Each row was made from one path, in order. Every step used is in the known rows, and no mark comes twice. Write each row's path.
In the rows, zero is written as 128.
Known rows:
g > l: [111 157 130 106 158 114 149 115 158 118  96  91 147 154 108 104 137 133
 126 100 151 119 121 170 152  58 166  79 104  92 141 101 175 121 102 101
 123 111 134]
k > f > m > z > c > x: [127 151 137 127 113 105 126  79 114 174 108  63 158 120 121 123 117  89
 145 141 125 103 117 152 116  99 193 107  91  99 163  91 117 106  93  64
 146 160  80]
f > g > c > x: [132 150 116 120 148 106 157 151 141 168 103  85 149 130  95 122  96 102
 124  98 122 122 136 148 147  70 186 118  79  72 135  94 161 134  92  91
 129 129 110]
g > c > z: [109 171 122 108 153 111 150 128 150 128 128  97 169 142  83 120 117 111
 112 101 113 105 131 120 133  62 182  91  83 117 168 116 131 131 112 106
 114 104 113]
k > l > g: [111 153 117 116 136 148 180  95 114 160  94 106 141 154 109 150  84 108
 150 126 120 121 106 153 157  23 160 113  65  98 120  76 151 155 126 107
 133 143 157]
c > g > l > k > f > m: [123 162 121 113 133 102 112 101 131 164 115 103 115 146 148 118 168 119
 133  75 137 126 109 187 134  97 159  44  92 122 172  97 127 117 111  76
 151 131  73]
l > k > f > m: [121 165 110 111 141 120 113  81 134 170  91  83 136 132 150 110 146 119
 127 128 148 121 126 170 130 111 151  51 100 118 188 105 150 132 114  78
 151 148  87]
c > z > m > f > g > l: [118 148 106 130 155  73 158 103 139 150 137  84 139 141  98  79 125 132
  91  98 150 123 149 136 173  37 168  70 126 115 171 117 135 149 106  83
 113 118 108]
t > u > x > c > z: [145 199 138 117 185 128 154  72 178 103 108 116 166 150 113 142 136 140
  99  71 114  99 112 132 195  49 161 107  84 125 143 139 141 119 102 104
 111  82 104]
t > u: [154 174 125 123 159 126 161  73 147 120  89  94 133 162 129 121 106 145
 100 111 139 117 116 170 186  60 150  98  76 123 172 129 170 154 110 119
 138 120 113]
m > z > c > g > l: [117 165 157 124 135  98 131 123 112 126 135 109 129 155 109 124 134 128
 143  94 110 112 143 163 132  70 185 118  88  97 149 103 128  91  98  68
 144 138 103]
l > k > f > m > z > c: [114 173 125 114 128 117 101  86 115 170 114  84 143 129 152 103 153 117
 137 140 138 115 154 164 111 123 162  81 102 116 188 105 126  96  97  56
 161 157  74]
t > u > x > c > z > m: [147 184 130 131 182 104 153  60 181 107 115 125 169 142 115 137 146 159
  83  79 115  87 119 132 199  44 184 104 102 123 162 147 137 120  97 107
 118  77 111]
f > m > z > c > x: [137 165 146 130 123 109 130  85 137 139 101  71 171 120 108 122  96 112
 156 140 101 108 137 130 125  91 189 124 104  80 161 106 136  91  95  68
 148 159  88]
u > x > c > g: [137 177 132 114 186 118 140 112 153 124  98 134 136 145 102 170 122 122
 133  45  91  82  93 144 176  56 185 100  74  79 123 112 155 124 106  91
 119  90 114]
l > g: [124 167 129 112 147 136 177 101 121 141  77 113 121 149  97 138  84 132
 138 116 117 118 103 146 161  60 180 105  73 107 143  99 175 162 118 115
 134 125 127]
m > z: [132 157 147 118 143 127 138  97 127 116  86  83 142 145 111 126 105 132
 130 135 123 108 140 143 142  55 175 103  95 101 172 113 153 134 117  77
 133 137 102]
f > g > c > x > u: [131 149 107 113 147 107 159 143 143 165 100  89 145 139 107 113  84 104
  97  93 127 131 129 144 154  61 175 111  80  91 144 102 172 141  93 109
 136 119 101]
x > c > z > m: [130 135 136 124 185 102 128  94 172 130 115 106 171 116  86 110 135 143
 102 103 100  75 138 137 163  48 202  95 117 118 167 115 137 141 107  94
 117 102 138]
u > x > c > g > f > m: [130 169 123 118 168 125 143 104 145 120  96 110 144 144 112 175 114 110
 140  29  70  89  80 145 196  81 197  82  65  90 113 116 133  98  93  89
 135  88  84]
z > m: [129 138 112 132 155  95 144  87 145 133  93  95 139 140 110 121 101 150
 103 128 136  98 130 163 159  56 193  87 113  89 182 120 169 159 117  99
 137 125 146]
k > l: [119 148 105 116 147 144 151  95 127 143 101  82 155 151 124 138  91 104
 131 122 136 113 120 161 155  25 144  96  80  86 136  86 152 148 128  94
 130 144 158]
m > z > c: [120 165 145 122 140 119 133 108 115 125 115  89 146 144 112 119 106 131
 134 133 115 104 155 150 130  76 183 126  93  92 159 109 152 109  96  71
 138 146 112]
t > u > x > c > g > f: [145 181 128 122 172 122 155  93 147 117 106 121 131 173 121 170 118 138
 101  35  91 100  95 174 222  64 180 101  51 122 115 134 139 114  89 114
 130  90  83]
m > f > g: [137 159  94 122 161 111 156 118 112 165  96  72 117 151 119 107  73 110
 119  98 140 131 122 155 192  57 136  87  88  98 151  96 169 178 102  88
 129 137 101]
l > k > f > g: [122 153 106 108 155 126 123 110 110 188 102  90 110 143 155 105 152 123
 111 116 164 126 153 183 148  93 148  75  87 107 174 101 159 152 110  60
 137 151 103]
z > c: [113 169 115 123 160 115 141 110 119 142 115  91 140 144 109 119 101 124
 125 118 124 106 135 165 150  78 177 115  85  86 147 101 174 132  96  91
 139 133 145]
k > f: [116 150 120 113 149 125 142  94 118 166  96  75 123 152 125 127 115 106
 111 118 150 100 100 177 147  73 170  75  75 114 168  91 157 167 116  92
 131 129 122]
f > m > z > c: [131 168 139 130 127 114 135  90 127 116 106  68 159 127 131 122 107 118
 150 129 102 111 147 121 133  95 178 104  93  94 174 107 134  91  98  63
 160 146  88]
k > l > g > f: [101 139 112 115 127 155 179 103 100 163 104  90 140 174 102 155  80 102
 138 110 109 125 106 172 179  39 176 108  50 111  98  81 149 143 115 116
 135 137 141]
l > k > f > g > c: [110 165 104 105 148 113 123 138 116 185 116  95 126 145 147 105 154 109
 113 110 151 126 151 170 137 106 155  75  83 110 173  95 150 130  99  75
 145 131  96]
u > x > c: [126 179 126 106 192 128 144 108 168 114  84 113 158 138 107 151 125 124
 128  71 106  83 103 136 175  59 179 106  96  73 118 117 174 113  93  92
 115  86 131]
z > m > f > g > l > k: [121 148  84 128 164  70 137 113 146 161 111  96 128 141 128  81 133 149
 102 116 164 135 159 181 173  61 153  74 140  96 172 110 170 141  87  88
 144 133 111]
x > u > t: [111 137 129  87 156 115 142  92 122 152  66 102 131 148 127 157  72 132
  80  96 134 127 101 156 152  47 132  89  89 125 175 117 196 169 126 122
 120 100  94]
g > f > m: [120 141 112 120 138 126 153  95 126 124  93  53 152 156 122 131  87 115
 118  96 106 116 106 163 185  94 184  63  63 113 148 112 153 123  99  94
 141 125  89]
z > m > f > g: [136 138  85 143 160  78 156 101 124 165 104  80 117 140 117 102  83 131
 101 113 143 111 131 159 193  52 166  82 113  93 170 110 165 174 104  91
 138 136 117]
m > z > c > x > u: [131 157 146 113 134 105 130  98 127 144 107  89 157 135  92 115  95 125
 105 143 120 116 144 156 120  53 182 139 101  93 149 111 160 120  94  96
 135 144 102]

Write each row's path:
[118 171 102 124 156  99 160 142 122 165 131  77 137 146  97 100  92  97
 115  90 130 125 136 127 173  61 144  83  85 120 156 102 134 160  99  98
 116 118  86]
m > f > g > c > z
[131 159  92 114 149  83 162 137 135 182 101  81 141 145  95 103  57  94
  93  97 139 141 118 157 170  54 146 102  95 108 139  97 169 165  84 127
 126 124  80]
m > f > g > c > x > u
[114 163 125 112 140 113 176 135 142 164  89 123 152 137  64 142  84 110
 147 119 105 120  96 150 134  69 201 134  75  99 113  85 162 139  94 139
 124 114 120]
l > g > c > x
[129 149 138 103 177 109 107 133 168 144 110 133 137 139 117 112 170 143
 140  69 106 104 124 193 150  72 168  86 106 112 138 101 150 108  90  97
 135 111 117]
x > c > g > l > k
[128 158 110 104 149  99 150 127 162 155  94 102 170 140  79 130  82 106
  94 117 128 117 110 161 130  54 181 111  94 103 142 106 173 141  93 142
 126 105 107]
g > c > x > u
[104 145 124  87 141  90 145 127 147 175  83 107 164 129  85 156  74 110
  97 107 119 124  97 157 127  60 166 120  93 110 144 106 174 140 103 146
 114 102  94]
g > c > x > u > t
[147 208 120 123 167 125 173  69 155 102  94 109 137 168 132 153 110 148
  98  85 140 118 105 155 193  55 146 101  79  95 151 142 172 136 108 110
 126 100 107]
t > u > x
[124 133 131  88 146 104 137  86 138 176  62 103 154 130  95 153  65 127
  90 111 132 129  96 167 140  40 146 116 104 106 149 114 192 163 118 132
 108 121 100]
c > x > u > t
[121 141 129 122 117 108 129  94 120 145 115  58 172 141  98 131  92 108
 138 120  88 115 134 160 148  99 207 115  78  94 132 110 133  86  82  82
 142 153  74]
g > f > m > z > c > x
[116 167 110 100 160 122 118  91 125 178 100  95 125 145 135 108 147 130
 113 130 161 118 131 190 130  92 151  71  97 116 181 106 161 152 114  87
 136 138 112]
l > k > f
[121 160 117 106 153 116 138 134 145 145 107 100 129 150 148  86 161 142
 124  97 158 147 164 170 157  80 143  77 106  86 155 101 177 113 101  66
 138 130 110]
f > g > l > k
[135 144 120 131 132 118 146  98 104 138 102  81 119 159 117 151  89 112
 125  59  83 118  90 169 182  82 187  64  48 116 148 107 129 137 116  90
 145 136  76]
c > g > f > m
[ 99 147 136  93 131 101 174 123 129 178  75 127 150 135  74 164  69 112
 116 109 101 133  77 146 130  59 176 137  77 119 129  92 177 146 104 158
 118  97  93]
l > g > c > x > u > t
[115 171 124  93 161 113 126 119 160 137 101 111 148 151 121  94 164 157
 124 115 163 131 148 189 133  77 146  78 119 103 156 111 180 102  99  98
 129 122 123]
g > l > k
[142 154 141 126 131 124 138  82 138 113  78  69 158 128 134 126 104 124
 147 125 110 109 126 120 137  77 169  80  99 103 187 110 137 112 110  70
 153 143  77]
f > m > z
[123 143  84 143 161  72 159 129 131 164 114  87 131 142 112 106  86 118
 102 107 135 109 136 152 180  62 176  87 107  99 164 107 158 157  91 106
 143 121 110]
z > m > f > g > c
[116 150 118 119 125 135 182  93 110 141  84  81 130 157 104 144  82 113
 138  97  86 130  94 153 181  91 200  82  52 124 131  97 158 131 100 114
 149 123  92]
l > g > f > m
[108 142 155  98 129  96 126  95 115 163  97  99 156 129 101 147  83 128
 114 134 114 126 132 152 115  58 166 151 104 100 149 109 159 116 100 105
 126 141  88]
m > z > c > x > u > t
[119 146 138 119 111 135 171  96 101 129  84  79 136 158 109 146  88 120
 149 110  87 124 113 137 166  89 202  93  57 128 135  98 139 112 100 100
 152 130  67]
l > g > f > m > z
[106 148 122 112 140 137 181 111 100 146  90  95 122 170  88 143  81 128
 124 103 104 123  99 165 184  68 200 102  50 123 118 100 169 147 105 125
 130 119 112]
l > g > f
[122 145 119 123 147 115 146 111  96 147 107  94 106 175 101 152  87 121
 112  65  97 115  99 192 187  65 189  79  46 113 137 108 145 153 120 100
 131 134  99]
c > g > f
[131 127 129 113 174 123 128 127 132 146 104 104 126 158  98 143 113 115
 123  56  75  93 100 190 187  69 199  94  62 121 119  99 142 137  95 105
 132 112 108]
x > c > g > f
[118 146 115 135 148  95 157 136 137 143 139  91 147 134 112 111 124 120
  94  93 122 110 161 113 158  62 195  94  91 105 174 113 137 135 110  82
 132 113 116]
f > g > c > z > m
[103 155 117 119 140 111 149 136 110 178 135  73 131 148 123 115 135  83
 100  89 138 111 130 134 148  81 177  78  63 124 168  88 123 152 111  70
 126 114  92]
k > f > g > c > z
[105 164  94 123 155  75 152 116 150 146 139  99 168 134  70 110  99 113
  97 111 126  99 131 129 150  53 182  86 115 127 179 117 127 144 104 123
 116  98 106]
g > c > z > m > f
[126 147 139 125 121 123 133  78 116 144  87  56 144 136 147 128 123  97
 136 120 129 103 108 137 129  91 174  69  87 119 188  91 125 129 111  63
 151 142  71]
k > f > m > z
[118 170  92 108 161  99 141 129 134 167 107  89 121 153 132  81 128 131
 124 100 163 153 154 180 172  70 119  80 116 102 147  98 170 139  88  86
 131 133  95]
m > f > g > l > k
[110 145 123 115 139 117 150 128 119 169 109  69 117 156 149 103 153 101
 115  89 165 122 121 171 160  73 165  69  79 102 150  78 161 139  99  66
 135 123 111]
k > f > g > l
[125 140 131 119 122 126 142  90 119 115  93  53 155 154 121 133  94 119
 132 110  99 113 126 148 165  89 190  79  71 117 154 118 137  98  98  80
 149 138  60]
g > f > m > z
[130 145 101 135 159  84 154  93 123 155 129  83 132 132 103  95 100 128
  91 108 139 112 146 129 180  36 169  79 114 114 186 121 133 177 120  83
 116 127 108]
c > z > m > f > g
[109 166 124 118 145 122 183 137 128 144  93 118 140 151  84 140  91 114
 143 109 103 115 104 139 146  77 193 114  60 115 135  90 166 138 103 133
 139 101 119]
l > g > c
[136 141 139 133 116 117 141  97  99 130 105  77 124 162 119 152  92 114
 136  74  82 114 107 154 176  78 192  76  56 121 159 111 117 122 115  75
 157 145  53]
c > g > f > m > z
[145 149 119 102 152 110 146  88 156 162  79  91 152 138  91 122  73 122
  89 123 137 126 104 170 146  36 167 101  99  95 146 112 184 169 108 129
 123 130 113]
c > x > u
[109 180 119 117 150  97 122 122 125 151 142 129 123 153 119 113 152 135
 133  87 125 127 142 191 141  86 166  97  96  95 145 101 150 102  96  89
 148 136 121]
z > c > g > l > k
[111 162 140 102 126 108 114  98 147 149 103  85 152 144 150  93 184 129
 135 125 159 124 141 172 112 104 155  60 117 118 177  98 134  80  91  66
 149 133  72]
g > l > k > f > m > z
[136 135 117 127 184  90 133 109 151 158 123  90 153 118  99  90 120 128
 104  92 111  90 141 132 186  40 180  95 118 123 160 107 133 156  99  81
 118 111 117]
x > c > z > m > f > g
[125 164 151 131 139 109 131 113  97 134 126 104 122 150 110 134 105 125
 142 103  98 104 143 152 141  67 186 123  76  95 159 106 129 118 111  69
 147 150 101]
m > z > c > g
